Known rows, with every way that one mark hangs from another
funif{zefig{gofovas pefo}}: [ 1.61  0.18 -2.07 -0.88  1.57  3.41 -0.79  5.09 -0.25  0.35 -0.28 -2.20
 -1.20 -0.12  0.70 -1.39  1.79 -0.98  0.75]
dufom{zefig{gofovas pefo}}: [-0.19 -0.98 -0.94 -1.22 -1.84  4.05  2.16  5.00  2.09  0.31  0.17 -1.69
  2.08  1.66  2.27 -0.62  1.20 -0.51  2.17]
gofovas{zefig{dufom pefo}}: [ 0.02  1.48 -2.29  0.73  2.80  0.86 -3.01 -1.35 -0.65 -0.25  0.86  1.87
  2.16 -0.66  1.16  2.37 -1.87  1.21 -2.69]
luti{zefig{dufom gofovas}}: [ 0.59  1.26 -4.26 -0.12  1.18 -1.57  1.62 -0.96  2.59  1.16  4.83  2.37
  1.85 -1.45 -1.12 -1.64 -2.60  0.90  1.94]
zefig{gofovas pefo}: [-1.01  2.96 -1.96 -3.21  0.29  1.51  2.33  3.56 -1.99  2.81 -0.26 -1.08
  1.64  3.46  0.57 -1.60 -0.04 -1.98 -0.49]
lavi{dobi zoke}: [-1.17 -1.11  2.00  1.58  1.32 -4.08  0.16 -0.60  4.03  0.35  1.51 -6.05
  1.01 -4.02 -1.56  1.26  0.71  0.10 -6.21]
luti{zefig{dufom gofovas pefo{lavi{zoke}}}}: [-2.16  1.67 -0.79  1.77 -0.09 -1.70  3.22 -1.29  0.65 -1.91  1.33  2.12
 -0.25  2.37  0.32 -5.53 -1.13  1.18  4.89]
zefig{dufom gofovas pefo{lavi}}: [-2.01  3.53 -2.49 -2.75 -1.01  0.12  1.74  0.27 -3.56 -0.53 -2.24  1.78
  0.33  4.04 -0.67 -2.55 -2.61 -1.39  3.21]
zefig{dufom gofovas pefo{lavi{dobi}}}: [-2.46  3.59 -1.09 -1.03 -1.08 -0.16  2.46 -1.32 -1.17 -1.38 -1.78 -0.38
  1.19  4.11 -1.47 -3.18 -3.16 -0.77  0.95]
luti{zefig}: [ 1.99 -1.82 -0.88  0.66  1.21 -1.30  0.49  2.37  3.57  4.04  6.46  1.19
 -0.81 -2.35 -2.16  2.22  0.35  1.25 -0.89]
kapi{zefig{dufom gofovas pefo{lavi{dobi}}}}: [-0.43  1.77 -0.05 -0.42  0.12  1.18 -0.21 -2.48 -0.11 -1.55 -3.32 -1.97
  0.22  1.01  2.59 -1.20 -1.12  0.89  0.34]
zoke{lavi}: [ 1.23 -4.33 -0.12 -2.31 -0.77 -1.79  0.54  0.14  0.53  4.27  2.30 -3.15
 -2.80 -0.94 -3.22  4.58  1.76 -1.56 -3.02]
kapi{zefig}: [ 2.95 -1.87 -0.72 -1.96  1.79  0.51 -3.37  1.47  0.91  3.31  0.41 -2.11
 -0.81 -4.55  1.89  5.66  1.47  0.66 -3.37]
luti{zefig{gofovas}}: [ 1.70 -0.63 -2.59 -0.45  0.71 -0.72  2.26  1.23  3.05  3.51  5.19  0.48
  0.27 -1.09 -1.00 -1.33  0.06  0.40  0.34]
gofovas{zefig{dufom pefo{lavi}}}: [ 0.40  0.19 -0.92  0.78  1.11  0.51 -2.62 -1.70 -1.51 -0.59 -0.23  2.24
 -0.66  0.14  0.27  1.87 -1.20  1.16 -1.41]
pefo{lavi{dobi zoke} zefig}: [ 1.19 -3.10  6.08  2.72 -0.37 -2.48 -1.14 -3.53  1.00 -0.13 -0.79 -1.54
 -0.95 -3.47  0.17  1.35  3.67 -0.03 -3.33]
funif{zefig}: [ 3.86 -3.03 -1.80 -0.51  2.10  1.37 -3.76  5.36  1.38  1.97  2.31 -1.86
 -2.72 -5.17 -1.70  4.03  1.84 -0.22 -1.80]

Rows
[ 2.07  0.03 -0.08 -1.75 -0.65 -0.29 -1.18 -3.47 -3.03  0.55 -1.43  4.00
  0.63 -1.51  0.47  0.53  0.31 -1.28  1.49]	pefo{lavi zefig{dufom gofovas}}
[-1.04  0.17  1.03  3.14  1.26 -1.12 -1.88 -3.98  0.39 -2.86 -0.97 -0.42
 -0.07 -0.39  0.69 -0.04 -0.89  1.75 -2.92]	gofovas{zefig{dufom pefo{lavi{dobi zoke}}}}
[-0.19 -2.19  1.72  0.19 -3.54  3.57  3.07  3.41  3.05 -0.70 -0.43 -3.05
 -0.01  2.57  0.66 -1.65  1.53  0.08  1.67]	dufom{zefig{gofovas pefo{lavi{dobi}}}}
[ 1.53  2.09 -2.33 -1.87  1.89  0.14 -1.53 -2.96 -1.76  1.13  0.31  3.35
  4.90 -2.83  1.98  1.25 -0.69 -1.23 -0.40]	pefo{zefig{dufom gofovas}}
[ 0.70 -0.61  0.10  2.11  1.05  1.55 -2.58  2.45  0.89 -2.47 -0.20 -0.99
 -2.66 -1.08 -2.12  0.81 -0.56  0.84  0.59]	funif{zefig{dufom pefo{lavi{dobi}}}}
[-1.08 -2.31  1.30 -0.17 -3.25  2.50  2.76  3.73  1.32 -1.56 -1.89 -2.27
 -0.59  1.80  2.41 -2.65  2.60 -0.37  3.82]	dufom{zefig{gofovas pefo{lavi{zoke}}}}
[-1.36 -2.35  2.46  1.13 -3.34  2.24  3.29  2.42  3.16 -2.39 -1.48 -3.99
  0.04  1.85  1.68 -3.22  2.30  0.06  2.10]	dufom{zefig{gofovas pefo{lavi{dobi zoke}}}}
[-0.26  0.07  2.85  1.83 -0.52 -2.66  0.10 -6.91  0.08 -2.92 -2.43 -0.36
  1.61 -2.39  1.14 -2.61  0.81 -0.35 -0.57]	pefo{lavi{dobi zoke} zefig{dufom gofovas}}
[ 0.65 -1.23  2.53  1.06  0.31 -2.98 -2.87 -3.83 -2.40 -1.45 -1.81  3.13
 -0.34 -3.89  1.00  1.71  1.60 -0.43  1.00]	pefo{lavi{zoke} zefig{dufom}}
[-2.43  5.26 -4.22 -2.87  1.04  0.42  1.34  0.71 -2.51 -0.11 -0.74  1.35
  3.76  2.91  0.41 -2.05 -3.44 -1.39  1.47]	zefig{dufom gofovas pefo}
[-1.56  2.02 -0.58 -1.38 -0.11 -0.52 -0.72  1.77 -2.87  0.03 -0.64  2.75
 -0.75  2.30 -2.23  1.85 -2.49 -0.38  1.66]	zefig{dufom pefo{lavi}}
[ 2.29 -1.11  1.40 -0.63  0.01 -0.79 -3.14 -2.36 -2.43  1.02 -0.14  4.75
 -0.32 -2.90 -0.76  4.05  0.50 -0.48  0.35]	pefo{lavi zefig{dufom}}
[-0.62  0.13 -0.05  1.64  1.31 -0.83 -2.50 -2.65 -1.45 -2.08 -1.28  1.29
 -0.67 -0.43  1.37  0.39 -0.47  1.21 -1.15]	gofovas{zefig{dufom pefo{lavi{zoke}}}}
[-3.40  3.45 -1.56 -1.44 -0.64 -1.55  2.04 -0.87 -3.45 -2.53 -3.61  0.55
  0.39  3.22  0.57 -4.54 -1.68 -1.32  3.64]	zefig{dufom gofovas pefo{lavi{zoke}}}
[-1.36  1.86 -0.47  2.07 -0.40 -0.63  3.64 -1.70  2.48 -0.86  2.69  1.44
  0.31  3.13 -1.38 -4.51 -2.20  1.57  2.80]	luti{zefig{dufom gofovas pefo{lavi{dobi}}}}
[ 1.47  0.13  1.70  0.28 -0.81 -0.67 -0.19 -5.49 -0.03 -0.59 -0.81  1.22
  1.57 -1.47 -0.53 -0.25 -0.26 -0.46 -1.20]	pefo{lavi{dobi} zefig{dufom gofovas}}
[-0.64 -0.19  2.98 -0.06 -0.93  0.17  0.95  2.93 -0.14  2.15  0.40 -1.85
 -2.08  2.83 -2.77  1.80  0.36 -0.31 -2.54]	zefig{pefo{lavi{dobi}}}
[ 0.15 -3.50  3.14  1.31 -2.85  3.02  1.17  4.60  3.63 -0.22  0.83 -2.26
 -0.93  1.13 -0.52  1.83  1.63  0.88  0.50]	dufom{zefig{pefo{lavi{dobi}}}}
[-3.04  1.89  0.29 -0.04  0.13 -2.25 -0.45  0.58 -2.79 -2.02 -2.04  1.38
 -0.77  1.40 -0.99 -0.11 -1.53 -0.31  2.12]	zefig{dufom pefo{lavi{zoke}}}
[ 0.49 -1.76  1.63  1.44  0.78  0.02 -1.66 -0.41 -1.10  0.16 -0.87 -0.63
 -2.35  0.02  1.49  0.77  2.27  0.84 -2.69]	gofovas{zefig{pefo{lavi{zoke}}}}
[ 1.66 -1.65  0.95  0.50  0.63  1.31 -1.88  0.58 -1.25  1.78  0.31  0.42
 -2.25  0.64  0.47  2.29  1.45  0.69 -3.14]	gofovas{zefig{pefo{lavi}}}
